Each row was made from one path, in order. Every step used is in the known rows, and no mark comes twice. Write each row's path.
(in the rows, 128 means zero)
Known rows
kiru pasos veta mose: [139 122 177  82  90 138 123 153 170 153 149 135 160 130 174 152 110  89
 169 108  96 113 144 145 123]
kiru pasos veta mose fodi sisari: [120 131 138 175  70 105 131 120 148 164 137 141 117 127 155 154 119  66
 190  93 138  98 121 119  95]
sisari fodi ropo kiru mose veta pasos: [152 173 208 146 109 112 157 199 150 144 113 131 127 146 127  88  91 103
 169  99 150  85 104 187 135]
pasos veta mose fodi ropo kiru fomi: [142 156 118 164  85 170 160 167 137 165 128 158 104 128 183 174 190  84
 213  88 134 106 110 225 142]
fodi ropo kiru mose: [127 186 170 159 104 154 190 129 143 119 157 132 104 148 153 134 152 154
 211 125 139 117 128 153 130]
sisari fodi mose kiru: [108 173 125 161  64 145 133 155 155 168 165 147 143 159 108 128 124 135
 157 153 152 110 105 115 151]
pasos veta mose fodi sisari: [119 127 130 182  74 118 136 101 148 168 133 138 116 126 151 168 115  54
 189 102 133  85 120 121  98]
kiru fomi: [138 150 112 168 101 144 115 160 129 134 114 143 117 119 153 157 158 109
 166  93 128 122 134 162 151]
pasos veta mose fodi ropo kiru: [132 136 132 131 107 157 195 137 134 165 147 146 106 143 163 145 180 101
 191 125 148 113  94 213 114]
pasos veta mose kiru: [129 140 138 109  95 168 143 128 186 168 173 144 166 154 146 137 122  91
 142 142 135  99 155 126 138]
fodi ropo kiru: [132 139 128 123 141 161 183 134 112 154 142 141  99 133 159 129 185 127
 169 138 147 144  97 207 120]
mose fodi ropo kiru fomi: [141 161 104 179  96 156 164 164 124 156 124 155  93 131 170 153 204 105
 201  93 149 120 108 219 140]
fodi ropo kiru fomi: [141 158 111 163 111 167 152 165 120 152 124 153  96 120 174 154 199 108
 194 102 139 130 114 218 145]
pasos veta mose fodi: [131 130 142 157  63 113 167 127 172 156 139 140 141 151 140 153 124  85
 172 100 135  70 119 139 110]
ropo fodi mose: [111 180 164 190  91 119 115 151 126 131 154 137 133 125 146 152 132  92
 201 128 133 100 113 155 146]
kiru pasos veta mose fodi ropo: [150 134 138 141  61 107 158 142 166 162 120 128 112 137 128 170 174 109
 171 122 138  95  92 201 111]
pasos veta mose: [133 118 164  95  95 154 126 127 171 152 145 132 160 127 168 166 106  76
 168 121  90  91 144 141 125]
fodi ropo kiru pasos: [139 145 153 100 125 118 156 186 116 142 147 144 111 136 162  96 180 159
 166 110 153 181 107 186 115]
ropo fodi mose kiru pasos veta: [124 152 139 103  85 146  72 203 141 126 152 138 147 135 157 154 103  99
 151  94 130 108 117 161 162]
sisari fodi: [125 145 103 135  74 109 105 159 106 147 114 146 131 151 113 129 100 188
 135 114 112 139  76 108 127]
fodi mose kiru: [109 167 138 158  93 155 145 142 166 159 171 140 142 150 117 128 137 106
 154 157 158 103 130 123 151]
sisari fodi mose veta: [103 155 196 170  66 145 131 193 128 164 100 135 113 143 143 155  78  95
 177 116 153  59  99 147 160]
ropo kiru: [118 139 133 122 153 163 175 138 107 144 155 148 118 142 167 102 154 128
 164 124 143 148 122 161 121]
kiru ropo: [135 154 104 131 128 123 150 168 150 105 101 148 103 156 146 140 154 181
 119 123 149 139 138 140 147]
sisari fodi ropo kiru pasos veta: [133 131 127  78  93 148  90 209 115 137 128 142 124 130 161 159 116 136
 153  87 116 131  82 185 145]

Which path is each row?
[145 162 133 184  65 108 176 122 157 135 120 123  95 145 108 164 174 135
 179 130 152  86  94 180 119] -> kiru mose fodi ropo
[122 182 112 152 104 140 162 176 177 128 132 157 110 170 137 140 162 167
 139 144 168 123 138 141 163] -> fodi mose kiru ropo
[134 134 150 149  59 103 162 146 170 155 140 143 140 153 141 143 126  95
 173  94 139  85 120 142 108] -> kiru pasos veta mose fodi
[131 147 116 125 113 151 170 147 102 165 136 150 102 146 151 127 175 155
 172 133 137 150  73 194 120] -> sisari fodi ropo kiru
[118 133 134 194  78 106 151  93 147 171 135 140 114 131 149 150 128  66
 189 111 141  97 125 112  90] -> veta mose fodi sisari
[139 157 207 147 105 106 128 205 147 154 107 130 140 133 114  95  72  80
 155 104 145  79  97 175 143] -> sisari fodi mose veta pasos
[139 132 168  83  73 143 133 165 159 169 149 146 148 137 178 158 126 111
 190 105  98 122 112 170 120] -> sisari fodi ropo kiru pasos veta mose
[131 167  95 135 121 138 160 170 170 119 126 158 114 175 142 126 162 180
 112 136 172 138 146 134 157] -> mose kiru ropo
[123 148 121 186 115 116  95 110 106 136 138 140 117 119 169 144 124  77
 175 107 133 125 130 127 114] -> ropo fodi sisari
[121 141 139  92  89 152  80 200 149 131 147 133 143 130 144 157 104 106
 143 101 129 110 116 151 160] -> fodi mose kiru pasos veta
[127 129 128  79 101 151  79 194 144 128 142 134 144 134 147 148 103 114
 124  95 128 119 121 148 154] -> mose kiru pasos veta
[129 147 158 100 134 118 152 187 112 133 156 149 124 141 167  80 156 161
 160 100 154 186 123 153 117] -> ropo kiru pasos
[119 167 211 166 101 170 185 170 140 137 117 129  98 154 173 141 110 102
 194 114 165  64 137 165 151] -> fodi ropo kiru mose veta
[149 130 129 149  65 117 162 124 166 165 116 126 109 135 125 180 171  97
 170 130 135  80  90 200 113] -> pasos veta mose fodi ropo
[107 168 145 169  55 119 115 163 125 156 133 138 126 133 113 156 105 141
 187 130 115 107  73 124 141] -> sisari fodi mose
[136 152 168 103  98 111 143 173 169 151 173 148 155 155 149  85 145 144
 147 120 156 164 152 121 121] -> veta mose kiru pasos
[121 147 131  93  69 147  71 211 142 141 142 140 143 140 139 157  92 124
 144  95 122 112  98 145 160] -> sisari fodi mose kiru pasos veta
[129 145 145 126 103 153 168 116 185 169 180 147 164 161 140 112 142 108
 146 154 147 118 160 116 128] -> veta mose kiru
[141 148 165 115 102 109 179 178 134 155 154 151 118 146 167  97 185 146
 185 106 157 167 111 186 103] -> veta mose fodi ropo kiru pasos
[132 143 121 148 121 146 198 133 120 161 144 146  96 146 149 125 193 124
 178 130 161 129  88 209 113] -> mose fodi ropo kiru
[115 158 133 214  76 106 148 100 141 139 134 133  99 134 134 148 118  94
 196 101 148  91 123  97 103] -> kiru mose fodi sisari
[124 165 116 175  99 133 104 132 139 140 142 156 123 140 192 161 129  79
 181 105 140 114 144 137 130] -> pasos veta mose kiru ropo fodi sisari
[150 139 197 129 140 109 132 188 150 142 105 126 141 130 125  82  82  69
 123 103 150  89 125 175 135] -> mose veta pasos
[119 174 204 167  82 164 176 179 132 144 111 136 100 163 165 142 100 124
 195 108 161  70 119 159 152] -> sisari fodi ropo kiru mose veta
[116 194 151 190  90 118 128 170 136 121 141 147 121 140 156 156 144 117
 199 125 142 106 116 161 156] -> kiru ropo fodi mose
[122 169 104 190 112 119 111 130 125 135 136 155 112 142 177 143 141 100
 167 111 155 129 138 129 127] -> mose kiru ropo fodi sisari
[133 129 129  93  98 142 110 197 126 132 134 138 119 131 160 154 130 113
 155  84 133 117  93 192 138] -> mose fodi ropo kiru pasos veta
[132 137 145 176  72  97 189 114 169 157 144 143 138 157 133 127 141 103
 173 114 146  92 127 128  99] -> veta mose fodi
[142 127 176  81  90 149 142 155 164 165 154 139 148 131 180 156 134  88
 186 114 103 117 131 178 119] -> fodi ropo kiru pasos veta mose
[138 183 114 153 103 130 125 170 152 117 148 166 144 170 189 140 149 129
 156 109 151 120 151 159 158] -> pasos veta mose kiru ropo fodi
[143 163 121 177  87 157 177 158 137 168 131 159 103 133 179 156 205  95
 215  97 144 117 116 221 133] -> veta mose fodi ropo kiru fomi
[132 158 114 161 120 168 148 167 115 143 133 157 108 125 181 139 178 109
 190  89 136 136 128 187 146] -> ropo kiru fomi
